Every row comes from one small tree of marks. The marks that hang from a mark follow it in brackets, in the order of their numbers. Every link used is in the known rows. Which tree was each row made from?
(in the rows, 128 means zero)
Known rows
k_219[k_945[k_55[k_31] k_185]]: [162 143 115 181 134 124  91 153 150 145 164 146  89 148 164  94  71 139
 134 120 178 135 143 141 130 130 118 137 165 149 122  80 144 172 130 185
 119  91 130 135 113 158 168]
k_614[k_185[k_945[k_219]]]: [141 139 144 148 132 141 126 128 129 148 151 121  99 173 139 129 137 123
 122 143 125 108 134 118 122 155 127 138 154 177 135 119  75 142 134 122
 104 122 137 119 138 142 160]
k_71[k_178[k_185[k_945[k_219]] k_323[k_444]]]: [ 90 131 165 136 145 144 150 143 133 158 153 147  75 148  83 159 153 110
 110 166 148 121 129 108 114 116 110 136 158 155 143 140  70 172 115 133
 108 105 102 147 135 157 142]
k_219[k_945]: [139 129 121 150 136 121 111 130 134 133 133 137 108 128 141 115 105 131
 125 128 145 134 125 134 128 130 124 131 139 131 126 108 135 144 126 147
 120 112 124 123 121 147 139]
k_250[k_444[k_323[k_178]]]: [107 141 174 147 147 162 177 176 132 131 128 145 144 163  91 132 108 123
  94 139 107 128 136 121 140 138 134 118 119 144 157 150 140 163 151 155
 109 122  95 153 104 112 126]
k_444[k_250[k_31[k_55] k_664[k_219]] k_323]: [158 163  80 183  88 166 152 119 152 175  88 156 153 103 174 158  15 177
 109 100 133 145 105 161  99 126 177 178 110 133  93 158 196 177 104 123
 140 186 121 149  91  14 149]
k_250[k_31[k_55] k_444 k_664[k_219]]: [156 156  83 167  82 154 135 118 159 166  82 158 152 112 176 157  29 181
 116 106 137 148 112 158  93 139 171 182 110 133 102 146 183 181 110 135
 147 174 134 149  89  17 165]
k_444[k_250[k_31] k_323[k_178]]: [123 154 141 147 128 166 177 155 136 145 117 138 150 140 113 149  86 138
  91 126 112 129 117 137 123 121 153 138 112 133 125 160 156 155 131 123
 120 154  99 153 109  67 119]
k_614[k_185]: [132 130 143 126 134 136 134 122 129 141 126 130 116 144 136 123 130 126
 123 134 128 118 117 117 136 147 131 132 138 137 134 138 110 129 129 116
 122 135 134 131 133 117 137]
k_323[k_178[k_185[k_945]] k_444[k_250[k_664]]]: [115 147 152 143 122 164 177 149 130 155 122 143 134 150 112 170 109 134
  79 140  99 102 102 133 103 123 156 138 131 158 119 170 113 161 130  96
 112 148 101 147 129  73 133]
k_945[k_185 k_219]: [146 137 121 148 138 132 114 135 137 139 152 130 103 136 151 101 102 120
 133 124 150 117 136 135 125 120 118 119 139 144 121 104 143 142 130 153
 123 107 134 126 134 146 145]
k_31[k_55]: [139 133 121 144 124 127 121 118 134 137 122 135 116 115 143 128 111 148
 132 124 145 139 127 136 125 131 130 139 137 124 123 125 139 140 119 144
 135 135 131 132 118 121 143]
k_323[k_178 k_444[k_250[k_664]]]: [125 158 131 147 125 166 170 143 128 149 116 144 143 124 119 145  81 137
 104 128 113 124 107 131 117 111 153 137 108 131 115 164 160 149 122 112
 121 161 104 144 119  72 112]
k_664[k_219[k_945[k_55[k_31]]] k_250]: [150 143  97 195 112 125  96 160 166 155 141 169 114 151 163 129  46 166
 136 121 171 170 148 154 116 152 131 169 147 168 131  98 137 206 130 192
 113 115 131 136  81 132 183]
k_664[k_219[k_945[k_55[k_31] k_185]] k_250]: [166 145  97 198 118 129  92 160 170 159 151 166 103 149 184 104  30 155
 133 118 187 151 141 160 120 142 127 159 153 162 122  89 158 204 129 198
 116 103 138 140  93 128 190]
k_323[k_178[k_185] k_444]: [ 99 125 168 128 157 137 164 152 133 138 126 151 115 141  93 143 134 120
  98 142 124 132 115 113 132 129 128 114 138 138 145 153 116 166 137 134
 116 117  93 147 118 132 124]
k_323[k_178 k_444[k_250[k_31 k_664]]]: [132 166 116 147 109 172 173 142 137 158 102 146 153 121 128 160  62 149
  96 119 112 125 100 139 106 110 168 152 101 130 102 170 171 155 116 101
 130 179 107 153 112  30 118]
k_250[k_31 k_664]: [143 140  97 131  94 138 130 121 139 146  98 138 152 119 151 153  91 155
 117 113 122 132 113 142 103 127 159 158 110 124 104 144 152 141 116 107
 145 163 136 141 116  47 137]
k_250[k_31[k_55] k_664[k_219[k_945]]]: [171 144  66 185  99 128 104  98 159 165  91 161 116  99 194 139  27 184
 125 105 170 165 105 157  96 136 159 184 127 122  93 119 181 195  98 147
 144 156 134 136  84  56 173]
k_71[k_178[k_185[k_945]]]: [106 110 149 115 131 125 138 127 140 138 126 126 107 155  99 165 171 134
  95 152 122 107 118 127 109 131 123 142 153 136 134 140  73 149 129 119
 123 107 117 144 150 135 149]
k_178[k_185[k_945]]: [119 117 148 126 126 126 135 133 131 133 134 126 119 153 122 153 155 125
 103 140 112 106 122 129 115 141 131 129 152 154 133 134  83 139 136 114
 119 114 124 132 138 130 147]
k_178[k_185 k_323]: [ 99 116 156 110 137 124 138 132 127 138 127 151 109 121 109 143 146 114
 121 146 148 138 120 119 123 126 121 128 142 125 141 147 101 150 117 121
 129 122 118 144 117 123 131]
k_219[k_945[k_55 k_185]]: [159 138 120 170 143 126  97 140 140 140 159 139  85 137 161  86  78 129
 130 122 172 122 131 138 125 123 115 124 158 142 119  81 148 156 129 173
 120  89 129 125 128 163 157]
k_323[k_444[k_250[k_31]]]: [138 167 112 144 107 165 162 139 134 155 119 134 147 114 137 148  68 134
 112 113 111 108 109 141 118 106 156 140 113 139 103 154 163 124 118 101
 128 168 115 138 132  63 111]
k_664[k_219 k_250[k_31[k_55] k_444[k_323]]]: [141 161 115 179  92 170 159 165 166 169  96 169 163 134 157 156  18 170
 104 114 126 144 124 164 113 150 162 169 110 158 129 153 182 191 131 162
 127 164 123 160  80  29 164]
k_178[k_185[k_945[k_219]] k_323[k_444]]: [102 139 164 145 140 144 146 151 122 154 159 149  88 148 104 147 138 101
 118 155 138 120 134 111 118 125 117 125 157 174 143 134  78 163 121 126
 104 113 108 133 124 152 143]
k_323[k_178 k_444]: [114 138 155 137 154 145 159 147 125 130 133 139 117 136 101 127 126 119
 114 139 128 135 123 112 140 122 125 117 124 129 140 142 133 151 133 137
 116 126 101 138 118 135 117]
k_250[k_31 k_444[k_323] k_664]: [132 158 123 150  94 171 163 161 142 157  97 150 175 142 134 156  58 147
  96 113  96 118 120 143 113 134 168 151 103 147 121 157 170 154 133 123
 131 162 117 157 104  29 132]
k_250[k_31[k_55]]: [147 142 106 143 109 133 126 117 144 147 109 135 127 110 154 142  92 161
 127 116 144 140 120 144 113 131 145 153 129 122 111 130 150 145 114 133
 144 152 134 139 112  78 146]
k_614[k_185[k_945[k_55 k_219]]]: [146 146 143 165 132 140 114 138 132 152 167 126  87 184 138 125 128 132
 128 140 136 115 148 115 116 160 122 140 166 194 135 102  66 156 137 143
 100 111 136 118 133 161 170]
k_71[k_178[k_185]]: [100 106 141 108 136 120 137 126 146 140 113 139 113 135  97 156 153 138
 105 143 133 126 115 128 117 127 123 137 142 119 134 144 102 152 127 131
 133 110 113 151 139 130 135]
k_444[k_250[k_664[k_219[k_945]]] k_323]: [148 150  95 190 116 154 139 130 142 161 112 156 135 121 161 130  27 149
 109 113 134 138 110 151 113 123 156 156 120 143 109 135 182 178 117 137
 116 146 110 133  99  82 140]
k_323[k_178[k_185[k_945[k_55]]] k_444]: [111 136 175 150 152 143 155 162 131 141 155 143  98 172  93 149 143 125
  95 149 124 120 132 110 119 138 124 120 161 173 146 130  78 174 143 142
 103 102  96 139 124 157 148]

Write each row's tree
[106 134 177 143 142 157 180 162 130 142 136 135 130 169  95 160 132 123
  73 147  99 105 119 130 119 134 141 124 143 161 143 160 100 161 145 118
 102 123  94 148 126 111 135] -> k_444[k_250 k_323[k_178[k_185[k_945]]]]
[147 157  98 165  83 157 141 145 169 166  92 162 157 124 170 157  29 179
 114 113 136 145 121 168 101 148 161 177 110 148 117 146 173 182 123 151
 136 168 137 154  89  27 171] -> k_664[k_219 k_250[k_31[k_55] k_444]]
[158 133 104 171 127 132 108 136 157 150 131 154 111 128 183 101  47 139
 122 123 169 133 116 158 120 132 127 145 132 137 118 105 172 176 123 165
 120 113 138 132 112 113 168] -> k_664[k_219[k_945[k_185]] k_250]
[157 161  82 153  79 154 137 112 147 165  91 142 152  99 171 159  48 178
 117 104 130 129 105 164  91 120 173 174 112 124  85 153 176 143 104 107
 150 187 138 146 114  17 142] -> k_444[k_250[k_31[k_55] k_664]]
[146 150  89 152  86 156 143 128 152 157  88 153 166 126 162 156  46 162
 111 109 120 138 113 150  97 135 169 171 102 138 107 151 173 170 119 120
 140 167 130 146  97  24 151] -> k_250[k_31 k_444 k_664[k_219]]
[153 176  90 164  86 169 153 124 143 174  97 147 148  95 164 158  33 168
 115 103 124 121 101 156 100 111 174 165 111 131  85 159 186 143 102 107
 143 190 125 147 115  19 129] -> k_323[k_444[k_250[k_31[k_55] k_664]]]
[144 139 151 148 129 141 124 132 127 144 153 121 100 174 135 127 138 130
 120 140 128 106 133 116 122 156 126 139 163 172 134 116  73 139 134 125
 108 121 137 122 139 140 160] -> k_614[k_185[k_945[k_55]]]
[139 153 106 137  86 157 144 141 144 152  95 143 170 132 146 158  69 155
 106 112 106 119 117 148 100 132 167 159 104 138 110 152 161 145 126 115
 140 165 131 150 113  26 137] -> k_250[k_31 k_444 k_664]
[107 140 179 143 128 166 186 180 144 147 120 145 147 184  95 171 117 132
  61 143  90 108 122 130 113 149 152 135 135 169 150 161 105 180 153 128
 109 126  93 164 109  72 149] -> k_250[k_31 k_444[k_323[k_178[k_185[k_945]]]]]
[142 143 130 162 114 131 115 153 136 137 162 126 114 169 131 140 129 141
 129 133 135 128 156 129 119 143 127 148 160 170 132 105  87 153 135 149
 114 116 131 130 119 147 163] -> k_185[k_945[k_55[k_31]]]
[118 155 148 143 142 161 173 149 126 140 133 136 131 131 106 135  99 124
 107 134 118 121 116 125 131 111 137 122 118 133 127 155 146 141 129 122
 113 144  99 138 126 110 108] -> k_323[k_178 k_444[k_250]]
[141 145 128 167 126 133 108 144 130 139 169 124  99 169 130 129 127 135
 132 133 135 124 158 125 108 139 119 135 157 186 130  91  86 154 137 155
 106 104 130 114 128 173 161] -> k_185[k_945[k_55 k_219]]
[114 142 162 144 127 163 184 161 139 151 123 135 141 165 105 174 113 136
  65 139  97 106 111 137 108 134 157 139 136 160 130 165 111 167 141 108
 112 141  96 156 119  68 139] -> k_444[k_250[k_31] k_323[k_178[k_185[k_945]]]]
[ 85 108 156 101 142 123 142 126 137 141 120 150  96 123  86 155 162 123
 115 158 157 139 117 116 119 119 113 139 143 107 142 153  93 160 111 129
 134 114 112 157 129 127 132] -> k_71[k_178[k_185 k_323]]
[134 162 112 148 105 164 155 135 127 156 116 139 149 113 138 144  68 137
 116 116 109 110 109 139 115 108 156 140 110 138 102 156 164 126 117 102
 126 167 118 135 131  67 111] -> k_323[k_444[k_250[k_664]]]
[144 172 110 162 105 171 167 132 144 167  96 153 141 108 144 159  46 170
 102 115 129 136  99 148 102 114 170 162 109 125  96 167 181 166 108 117
 137 185 110 156 103  24 132] -> k_323[k_178 k_444[k_250[k_31[k_55] k_664]]]
[148 158  89 167  93 166 158 128 146 166  94 149 165 117 159 158  31 157
 104 104 117 134 106 153 104 122 175 168 102 139  99 162 187 166 113 108
 133 179 117 145 100  20 135] -> k_444[k_250[k_31 k_664[k_219]] k_323]
[145 148 124 177 116 130 103 158 139 144 175 132 101 179 134 138 119 143
 137 132 142 136 170 129 112 146 123 148 165 193 134  92  81 170 140 167
 106 106 132 125 113 169 174] -> k_185[k_945[k_55[k_31] k_219]]
[133 157 122 149 109 163 163 148 136 151 117 132 157 128 133 148  72 137
 103 114 107 114 117 145 121 118 157 141 113 140 114 152 161 132 127 112
 126 160 113 144 121  62 117] -> k_444[k_250[k_31] k_323]
[130 156 122 164  95 172 165 174 159 161 102 162 177 148 143 156  34 151
  98 117 109 133 126 155 116 146 161 159 102 163 133 156 172 179 139 147
 120 158 118 156  90  35 151] -> k_664[k_219 k_250[k_31 k_444[k_323]]]
[108 126 184 153 154 141 156 169 132 136 152 143 106 185  87 148 147 127
  86 150 119 125 139 114 122 149 125 121 162 175 156 129  78 185 152 153
 100  95  95 145 113 156 154] -> k_444[k_323[k_178[k_185[k_945[k_55]]]]]
[122 156 137 149 126 158 174 143 149 166 106 156 126 117 125 165  73 157
  90 124 129 131  99 142 109 122 157 144 132 135 115 168 151 172 120 124
 130 159  98 159 109  60 134] -> k_323[k_178[k_185] k_444[k_250[k_31[k_55]]]]
[168 152  97 194 116 148 107 141 155 160 132 162 112 139 183 101  17 152
 119 111 164 130 124 152 105 131 140 152 138 154 111  98 182 193 125 175
 122 111 129 135 105 102 174] -> k_250[k_444 k_664[k_219[k_945[k_55 k_185]]]]
[114 145 159 151 128 167 174 170 134 141 111 153 156 158 103 143  90 137
  89 134 103 130 127 126 125 138 150 134 108 142 145 160 154 172 144 146
 115 139 100 159  98  76 129] -> k_250[k_444[k_323[k_178]] k_664]
[ 97 115 177 131 159 136 164 160 134 134 124 151 124 154  87 144 139 123
  89 143 119 137 123 117 136 141 129 114 138 139 156 151 115 175 146 145
 114 109  92 153 107 131 130] -> k_444[k_323[k_178[k_185]]]
[114 149 155 148 111 168 165 189 142 147 122 152 169 159 117 143  77 132
 101 130  97 114 136 146 130 144 143 132 110 164 149 152 149 148 151 152
 112 137 118 153 110  81 133] -> k_664[k_250[k_444[k_323]]]
[154 148 115 175 129 129  97 157 149 148 171 141  94 157 154 105  84 137
 144 120 169 137 161 136 125 131 118 134 159 168 126  88 131 171 135 185
 118  97 134 134 114 161 168] -> k_945[k_55[k_31] k_185 k_219]
[145 152  98 173  95 151 131 156 167 160 104 166 152 139 168 144  23 163
 106 116 135 141 120 164 103 145 155 169 113 155 121 130 169 187 129 154
 122 145 129 145  91  54 166] -> k_664[k_219[k_945] k_250[k_31 k_444]]
[120 132 155 167 140 124 123 172 149 145 167 147  91 195 106 155 141 146
 109 146 143 147 161 122 110 157 122 142 176 195 151 111  59 207 149 174
 101  90 110 142 101 169 182] -> k_323[k_178[k_185[k_945[k_55[k_31] k_219]]]]
[166 156  76 190  90 147 119 119 164 170  88 168 134 112 189 144   5 186
 113 105 153 154 109 163  93 140 166 184 122 136 100 127 190 198 109 153
 139 159 130 146  82  36 176] -> k_250[k_31[k_55] k_444 k_664[k_219[k_945]]]
[ 97 118 163 124 137 128 135 135 134 144 149 142  80 154  85 160 171 126
 111 163 157 127 132 114 105 127 109 146 167 142 142 130  57 169 117 136
 120  99 115 150 135 151 156] -> k_71[k_178[k_185[k_945[k_55]] k_323]]
[146 173 106 160 103 164 155 131 141 164 113 139 135 101 153 147  50 154
 118 110 129 120 107 150 114 111 158 150 123 134  98 150 173 135 110 116
 136 174 120 142 122  58 125] -> k_323[k_444[k_250[k_31[k_55]]]]
[ 98 141 172 138 118 168 187 200 160 156 101 170 170 172 100 175  80 147
  66 136  96 126 121 147 115 153 157 140 113 163 154 176 137 191 156 148
 116 139  98 179  92  41 145] -> k_664[k_250[k_31 k_444[k_323[k_178[k_185]]]]]
[161 139  73 169 103 130 110 109 153 156  97 155 128 113 178 139  45 164
 119 109 153 155 106 150  98 132 157 173 119 127  98 121 171 184 107 131
 137 149 130 132  94  62 159] -> k_250[k_31 k_664[k_219[k_945]]]
[ 97 135 151 122 145 146 154 133 125 143 134 144  97 114  87 136 136 111
 127 155 156 135 120 107 135 101 111 134 130 107 136 149 121 144 105 130
 126 128 105 149 131 134 113] -> k_71[k_178[k_323[k_444]]]
[ 91 128 187 137 150 154 181 181 139 139 120 157 141 168  83 149 117 124
  78 143 102 126 127 123 134 145 137 115 131 152 163 160 123 178 156 153
 109 112  87 162 104 111 131] -> k_250[k_444[k_323[k_178[k_185]]]]
[139 147 116 188 135 155 152 138 143 155 112 162 129 133 141 132  40 150
  96 124 139 153 110 142 116 127 152 153 117 137 120 143 177 201 121 147
 111 140  96 141  87  87 142] -> k_444[k_250[k_664[k_219[k_945]]] k_323[k_178]]
[180 157  64 179  99 151 119 110 157 168 106 149 128 105 206 123   4 158
 109  99 159 123  92 170  94 111 164 169 118 125  78 124 207 172 102 122
 138 155 134 136 114  36 158] -> k_444[k_250[k_31 k_664[k_219[k_945[k_185]]]]]
[150 160  98 182  91 168 155 137 157 171  86 164 158 121 164 155  18 173
 104 106 127 147 117 153 106 141 172 173 110 142 113 154 192 190 117 145
 138 172 119 157  81  18 159] -> k_250[k_31[k_55] k_444[k_323] k_664[k_219]]
